What can hang from each mark:
B: E K T
C: E H J K S T
R: J S
S: B N R X
J: C
E: B
T: C
K: C
H: B

Each row was made from one small tree. The marks that hang from a mark follow it in brackets, in alphabetical order. Every link used is in the known rows. Write each row's tree.
Known rows:
T(C(E(B) H J K S)): [-10   5   8  -3  -2   4 -11  -6   0 -11  21   3 -11 -19 -20  13  17 -10
  -7  14 -16  -4   8 -11  14  -5 -31  -1]
K(C(E)): [ -8   3   4 -13  15  13  -9   5  -3 -12   6  -2  -1  18  12   0   1 -10
  -7  12   7 -10  11  -5  -3   3   0  -3]
H(B): [  0  -4   8 -10  10   5  -7   3  -3  -2  12 -20  11   6  13  -3   4  -7
   6   3   2 -23   3   4   7  14  19  -5]
T(C(H J S(N X))): [ -1  10   6  -3  16  15 -15 -10  11   0  14   5  -2 -18   7  -9  25  -5
  -8  16  -2 -24  10  -7  29  13 -13  -7]
J(C(H(B) S(R) T)): [-11  -9  13   3   4   4  -2   8   0 -18  -1   6   4  -2  -8   4  12   1
 -10   6  -3  -7  10 -10  17  13  21 -14]
H(B(K)): [  0  -2   1 -12   2  -2  -6   1   2 -10   9 -19  13   2  12   2   2  -6
  15  -5   3 -19  -3 -17   6  14  12  -1]
E(B(K(C(H T)))): [  2  -1  -9   1 -11  -5 -13   5  -1 -13   8  -7   8  22  16  11  -1  -3
  14   6   0  -1  -8 -21   6   2   5  -1]
T(C(J)): [ -3  -2  10 -19   8  16 -15  -9  -5   2  13  -8   0   0  11   5  11  -6
  -3   0   5 -17   9  -2  22  19  -4   1]
T(C(H)): [ -8   2   6 -16   8  10 -15   0   3   9  14 -17   5   4  17   4  12  -5
   1   1  -1 -23   7 -12  22  15   0  -4]
E(B(K T(C(H S)))): [ -3   2 -15   2 -24 -13 -19  -1   6  -4  17 -15   9   7   8  10   4 -11
  17  -3  -6  -6 -13 -14  17  10  -9   3]
J(C): [ -7  -1   9 -19  16  14 -11   5  -6   0   0  -2   9  14   2   6  15  -7
   1   7  13 -11  15   3  12  15  12  -7]
R(J(C)): [ -4 -12  14  -8  17  20 -13   1  -3   3   2   3  13  14   6  19  13  -2
 -15   4  16 -14   7   3  22  17  23  -7]
B(E K(C) T): [-12  -9 -20 -15 -26   0 -17  -7   0 -17  14 -14  -2  27  16   6  -4 -14
  15  -8   2  -2 -19 -43   5  12 -15   6]
C(J K S T): [ -2 -10   7  -8   5  20  -6 -12  -6 -21  15  12 -17  -3  -7   7  24  -9
 -26  16   0   9  11   3  14  -2 -22 -11]
C(H S(B(E) X)): [ -6   2  -5   2  13   3 -11  -1  15   7  25  -9   3  12   0 -22  28  -9
 -14  27   0  -9  -3  -4  16   0 -10  -3]
C(E(B) H J K S T): [ -4  -5   8   7 -12   3  -5  -4   1 -27  20  11 -20 -14 -31   5  26  -8
 -16  22 -18  18   5  -8   8 -15 -28 -14]
H(B(T(C(S(X))))): [ -4  -3   1  -5  -1  -1 -10  -4   0  -6  13 -13  11  -2   6  -4   4 -10
   8   3  -3 -21  -9   0  15  20  -2  -2]
E(B(K(C) T)): [  2   1 -18  -2 -18 -10 -18   3  -3 -11  10 -11  11  27  17  12  -1 -11
  18  -1   4  -1 -13 -11   6   8   2   2]
C(E H(B) J S(X) T): [  0  -3  14   6  -3   8   1  -6   9 -30  14   7 -12 -24 -26 -21  24  -2
 -13  23 -13   4  -1 -10  14   1 -15 -16]
E(B(K T(C(J)))): [  3  -2 -12  -5 -23 -12 -20  -5  -2  -6  14 -14   9  10   8  12   5  -9
  20  -7   0  -3 -14 -13  17  16  -7   6]
K(C): [ -3   3   0 -13  17  18 -13   3  -6  -5   6  -4   2  26  26   3   0  -9
  -8  11  11 -14  10   1   5   6   9  -4]
C(E K T): [ -7 -16   7 -19   7   2   0   2  -6 -15   8  -1  -5   7  -8   5  21  -6
  -4  10   0   3   7 -17  -3   4 -19 -10]
E(B): [  5  -2  -3  -5   4  -2 -15   7  -2   9  15 -16  11  21  15   2  10  -8
  10  12   5 -13   1  12   6   8  14   1]
C(J K S): [ -1   1   3 -13  14  21 -11 -11  -2 -10  19   6 -14  -5  -6   7  28 -15
 -25  17   3  -1  17  11  13  -5 -19  -7]
B(T(C)): [ -6  -6  -4 -15  -5   3 -18  -4  -2   5  13 -17   7  15  17   3  10 -12
   4  -7   4 -15  -3  -1  19  24  -2  -3]
K(C(J S(B R X) T)): [  1  -6  -1   6  19   9  -7  -3  -5 -22   5  20  -3  23   9  -8  14  -1
 -31  20  12   4   4   0  13   7   4  -4]
T(C(S)): [-11   1   5 -11  12  14 -12  -5   3   4  17  -6   1  -2  13   3   4  -9
  -7   7   2 -22  10   1  17  13 -10   5]
R(J S(B(E) N)): [ -2 -32  15   9  23  10 -20  -1   6  20   5   1  16  19  13  -3  27 -13
 -17   1  15 -26  -2  11  18  17  31  -4]
J(C(S)): [-10   2   9 -12  17  18 -10   2  -1  -3   4   5   3   4  -4   4  13 -11
  -9  14  10 -10  18  10  13   9   3  -5]
H(B(E K(C(S(X) T)))): [ -9  -9  -4  -4  -9   2  -3  -6   0 -27  11  -5   2   3   5  -2  -9  -4
  13   9  -5 -11 -16 -39   0   7 -11   7]

Write each row's tree:
[  1 -12 -25   3  11 -33 -10   3  13   2   6  -3  21  26  17 -21  36   0
  11   1  14 -18 -15 -40  12  34  10   4] : S(B(E K T) N R X)
[ -1   0  -7   4  27 -19  -2   9   9  -7  10  16   2  -8 -10  -4  38  -3
  -2  30   0 -17  12 -12  -7   4 -12   0] : C(E(B) K S(N R X))
[  4   3  -2  -2  16   9 -10  -2  13  -4  16   3  -8  -3   2 -15  42   0
 -25  19   6 -11  13  -1  24   8   8 -12] : C(H J S(R X))
[ -5   1   2   4  17  -2 -11  -7   7  -4  11   8   5  -7  10  -1  15  -4
 -12  -1   5 -19  10 -12  24  21   1   5] : T(C(J S(B(K) N R)))
[ -8  10   2   8   2  12 -13  -3   4 -21  15   7 -10   9  -8  -8   9 -17
 -27  14  -3   8   6   6  12  -7 -10 -11] : K(C(E H J S(B(T))))
[-13  -9 -26  -7 -19  -6 -13  -6   5 -20  14  -4  -3  21  13   0   5  -9
   6  -1   4  -4 -17 -45   5  14 -18   9] : B(E K(C(S(R X))) T)
[-10   1  11 -20   4   9 -10  -6  -2  -6  14  -4  -9 -13 -12  11  23  -7
  -5   4  -8  -8  12 -21  17   5 -24  -7] : T(C(E H J K))
[ -8   1  -1  -7  17   3 -10   1  10   6  13  -4   3  -3  12  -3  22   1
 -10  10   2 -26   8 -14  22  17  -1   0] : T(C(H S(R X)))
[-16   1   9  -1   5  -5   0  10   7 -20   1   4   3 -15 -21   3  13  -3
  -2   4  -3  -9  13 -24   8   9  10  -7] : J(C(E H(B(K)) S(R)))
[-12   7   9  -9  17  10  -6   5   8  -8   4   8   1  -7 -21  -8  27  -7
  -5  24   3  -7  14  -6  10   4  -9 -11] : J(C(E H S(X)))
[ -9 -13 -19 -18 -28  -5 -16  -7   5  -7  19 -24   1  19  11   0   9 -14
  19 -11   3  -4 -18 -38   9  18 -14   6] : B(E K T)
[  9   5 -11  -3  33 -13 -10   1  13   6   3   0  26  16  19 -21  32  -3
  10  15  18 -20  -2 -15  12  19   3  -4] : S(B(K) N X)
[ -8  10   4   4   9  18 -10   3   3 -15  12  -3  -2   6  14   1  -4 -11
 -14  15  -4 -15   8   0  10  -5   6  -9] : K(C(H(B) S))
[ -1  -9   5  -4 -10   0  -4   2   4 -16   8 -17   7   3  11  -1   8   0
   9  -3  -6  -7  -7 -27  16  11  11 -15] : C(H(B(K)) T)
[ -8  -2   1 -11  -7  -8 -10   7  -4 -12   0  -1  10   8 -16   9  10 -10
  18   3   4   1   2 -11   4  13  -2  -2] : J(C(E(B(K T))))
[  0  -2  -7  -1 -16  -8 -20   4  -1   7  17 -20  11  17  12   7   8 -10
  14   1  -5 -11  -9   2  18  14   4  -2] : E(B(T(C(H))))
[ -8   1  10 -11   4   6 -11   0   1   3  13 -20   9  -4  13   5   3  -4
   7  -1  -7 -26   3 -13  21  16   6  -4] : T(C(H(B)))
[ -7  -9   9  -4 -13  -7   1   4   7 -24   7 -13   2  -7  -8  -6   7  -1
  11  -1 -12  -2  -6 -35   6   8   1 -13] : C(E H(B(K)) T)
[  3  -5  -2   6  36 -16  -8  12   8  12   5  -3  20  24  27 -13  29  -2
 -11   3  16 -26  14   2  13  27  40  -5] : S(B N R)
[ -8  -6   6  -9   8  13  -5   3  -6 -21   3   4  -4  20  10   0  -2  -6
  -7  11   5  -2   5 -12  -2   5  -2  -6] : K(C(E T))
[-15  -5   7 -16  -1   3  -9  -3  -5   0  17 -17   2  -5   3  14   7  -6
   9   2 -13 -22   0 -31  15   8 -14  -1] : T(C(H(B(E)) K))
[ -2 -17   5  13  24  -2   2   3  15 -15   3  22   2  -7   1 -12  29   7
 -20  19   7 -17   5 -17   8  20   7  -7] : C(E S(N R(J) X) T)
[ -3  -3  -8  -2 -11  -7 -18   0  -5   2  19 -10   6  12   5  14   8 -14
   8   7  -5  -8  -6   6  12   8 -11   3] : E(B(T(C(K S))))
[  5   6  -9  -1  -9  -1 -16   2  -1 -11  10  -7   5  16  12  10   4  -6
  11   7   1  -2  -4 -14   9   0   4  -1] : E(B(K(C(H J))))
[  2 -10   7 -14  -1  15  -9  -6  -6 -15  11  -1 -12   5  -2   8  33  -4
 -15   8  -4   9   8 -13  20   0  -9 -23] : C(H J K T)
[ -4   4 -12 -10 -20   1 -15  -5   4 -26   7  -5  -5  11   3   3   9 -13
   2  -9   2   7  -6 -29  12   7 -12 -11] : B(K(C(E H J)) T)
[ -8   0   7   7   2  18  -7   1  -1 -24   9   2  -4   8  13   1  -7  -6
 -15  14  -7  -6   2  -6  10  -3   4 -12] : K(C(H(B) S T))
[-15  -5  -5  -8  -6  -7 -11   1   4  -6  16  -6  -4  -1  -3   8  21 -12
  -8  -3  -6  -9   4 -16  15  13 -16  -6] : B(T(C(E H K S(R))))
